Each row comes from the steps of one path. Every step used is in the known rows, and no mark comes twice. Write the path behind each row, first mark first.
Known rows
kedu zarup laduz: [.06,-.26,-.12,-.07,-.74,.08,-.07,.43,-.18,-.03,-.10,.42,-.58,-.01,-.27,-.17,.24,-.30,.04,.60]
zarup kedu zumib: [-.11,-.07,-.19,.08,-.16,-.09,.57,.42,.01,.04,-.19,.57,-.24,.07,-.18,.29,.72,-.07,-.04,.55]
zumib boga laduz kedu: [-.05,-.30,-.39,.13,-.39,.10,.37,.22,-.17,-.01,-.50,.58,-.52,-.33,.10,-.05,.18,-.11,-.24,.35]
kedu zarup laduz boga: [-.16,-.10,-.46,-.01,-.54,-.02,-.09,.38,-.28,.14,-.24,.55,-.41,-.36,-.40,-.04,.19,-.28,.04,.56]
losep kedu zumib boga: [-.26,-.17,-.26,-.09,-.07,-.37,.28,.23,-.40,.04,-.38,.40,.18,-.09,-.14,.22,.40,-.27,-.11,.32]
boga laduz: [.20,-.14,-.41,.03,-.26,.15,-.09,.13,.02,.17,-.11,.71,-.42,.35,-.01,-.28,.07,-.10,.19,.38]
boga kedu losep zarup: [.15,.04,.07,-.32,-.36,-.25,.47,.14,-.01,-.15,-.15,-.01,.03,.06,-.05,-.33,.43,-.09,.25,.29]
kedu losep zarup: [.13,-.03,.06,-.19,-.39,-.25,.12,.10,-.06,-.12,-.07,.03,.06,.18,.02,-.21,.48,-.12,.26,.38]
zumib boga laduz: [.11,-.27,-.54,-.07,-.32,.06,-.19,.19,-.20,.10,-.14,.61,-.33,.08,-.06,-.20,.10,-.11,.08,.32]
zumib boga kedu losep zarup laduz: [.07,-.20,-.16,-.30,-.74,-.16,.37,.41,-.24,-.17,-.14,.23,-.42,-.20,-.24,-.24,.40,-.14,.05,.46]
losep zarup kedu: [-.04,-.17,-.26,-.04,-.28,-.02,.27,.39,-.12,.05,.12,.34,-.45,.05,.12,.02,.68,.08,-.03,.60]
zumib boga kedu losep: [-.07,-.05,-.12,-.10,-.16,-.17,.82,-.23,-.12,-.16,-.37,-.08,.05,-.13,-.14,-.21,.30,-.21,-.05,.19]
zumib boga kedu zarup: [.06,-.11,-.04,-.28,-.42,-.03,.20,.34,-.17,-.10,-.24,.09,-.12,-.22,-.26,-.31,.16,-.31,.07,.28]
kedu zumib boga: [-.23,-.22,-.25,-.02,-.18,-.26,.14,.36,-.35,.00,-.31,.29,.04,-.11,-.30,.26,.49,-.27,-.09,.34]
boga laduz zarup: [.36,-.18,-.18,.03,-.16,-.12,-.24,-.08,-.31,.17,-.32,.51,-.24,.05,-.03,-.11,.32,-.07,.37,.47]
zarup kedu zumib boga laduz: [.11,-.23,-.57,-.12,-.35,.04,.02,.36,-.14,.04,-.15,.75,-.33,-.07,-.11,-.07,.31,.00,.06,.36]
zarup kedu: [-.18,-.21,-.34,.19,-.10,.09,.41,.17,-.13,.13,.02,.40,-.52,.10,.09,.13,.57,-.03,-.18,.60]
zarup laduz: [-.09,-.26,-.22,.11,-.48,.02,.18,.32,-.20,.09,-.13,.48,-.63,.14,-.23,-.03,.30,-.28,-.05,.61]
losep zarup: [.07,-.08,.01,-.14,-.32,-.20,-.07,.38,-.11,.04,-.02,.20,-.12,.27,-.03,-.14,.44,-.13,.23,.44]
boga laduz zarup kedu: [.17,-.25,-.39,.06,-.17,.05,.17,.07,-.26,.14,-.09,.56,-.53,-.12,.11,.04,.59,.13,.06,.62]

Which path is each row?
[.09,-.18,-.11,-.17,-.72,-.13,.18,.35,-.16,-.11,-.07,.30,-.43,.02,-.18,-.18,.42,-.15,.12,.55]  kedu losep zarup laduz
[-.10,.05,-.06,-.03,.04,-.32,.54,.16,-.05,.12,-.41,.66,.17,.27,-.06,.17,.39,-.24,.07,.41]  losep kedu zumib
[.02,-.18,-.24,.10,-.39,-.01,.55,-.22,-.07,-.19,-.46,.23,-.17,-.25,.09,-.13,.25,-.12,-.13,.29]  zumib boga laduz kedu losep
[.09,-.06,.06,-.14,-.47,-.21,.33,.13,-.06,-.19,-.24,.05,-.04,-.05,.08,-.17,.48,-.09,.11,.37]  laduz kedu losep zarup
[.30,-.27,-.28,-.03,-.20,-.18,-.30,-.04,-.47,.14,-.33,.44,-.18,-.15,-.07,-.07,.34,-.08,.29,.43]  zumib boga laduz zarup
[-.17,-.28,-.31,-.04,-.19,-.28,.21,.33,-.46,-.01,-.29,.31,-.06,-.34,-.23,.33,.70,-.13,-.10,.44]  laduz zarup kedu zumib boga
[-.20,.08,-.30,-.08,.00,-.08,.79,.20,-.11,.18,-.43,.37,-.24,-.20,-.31,-.16,.18,-.21,.00,.26]  laduz boga kedu
[-.19,-.29,-.16,.24,-.51,.09,.62,.32,-.18,-.02,-.50,.47,-.71,-.29,-.02,.08,.32,-.22,-.34,.55]  zarup laduz kedu
[.07,-.05,.00,-.14,-.25,-.11,-.05,.05,-.15,.07,-.20,.35,.07,.17,.09,-.22,.06,-.32,.11,.41]  losep kedu zarup
[.15,-.13,-.10,-.22,-.56,-.20,.23,.18,-.12,-.20,-.24,.14,-.06,-.21,.07,-.24,.42,-.04,.12,.32]  zumib boga laduz kedu losep zarup
[-.09,-.27,-.11,.07,-.64,.00,.53,.46,-.17,-.09,-.43,.43,-.66,-.34,.00,-.01,.38,-.15,-.23,.54]  losep zarup laduz kedu
[-.18,.01,-.36,-.13,-.22,-.04,.83,.32,-.15,.13,-.41,.46,-.43,-.31,-.37,-.19,.18,-.20,-.04,.34]  zarup laduz boga kedu
[.15,-.24,-.15,-.09,-.64,.15,-.07,.32,-.12,-.13,-.34,.39,-.33,-.33,-.03,-.24,.11,-.22,-.03,.39]  zumib boga laduz kedu zarup
[-.27,-.30,-.27,.00,-.41,-.21,.41,.46,-.38,-.10,-.48,.39,-.20,-.43,-.28,.27,.51,-.25,-.26,.40]  zarup laduz kedu zumib boga
[-.18,-.13,-.21,-.15,-.06,-.13,.74,.22,-.24,.03,-.37,.14,-.20,-.16,-.23,-.14,.24,-.25,-.11,.20]  zumib boga kedu
[.12,-.20,-.31,.00,-.26,-.10,.37,-.30,-.25,-.11,-.18,.17,-.14,-.24,.08,-.04,.56,.03,.03,.45]  zumib boga laduz zarup kedu losep
[-.26,-.09,-.53,.09,-.38,-.05,.08,.31,-.30,.23,-.28,.60,-.44,-.23,-.36,.06,.24,-.24,-.04,.56]  zarup laduz boga
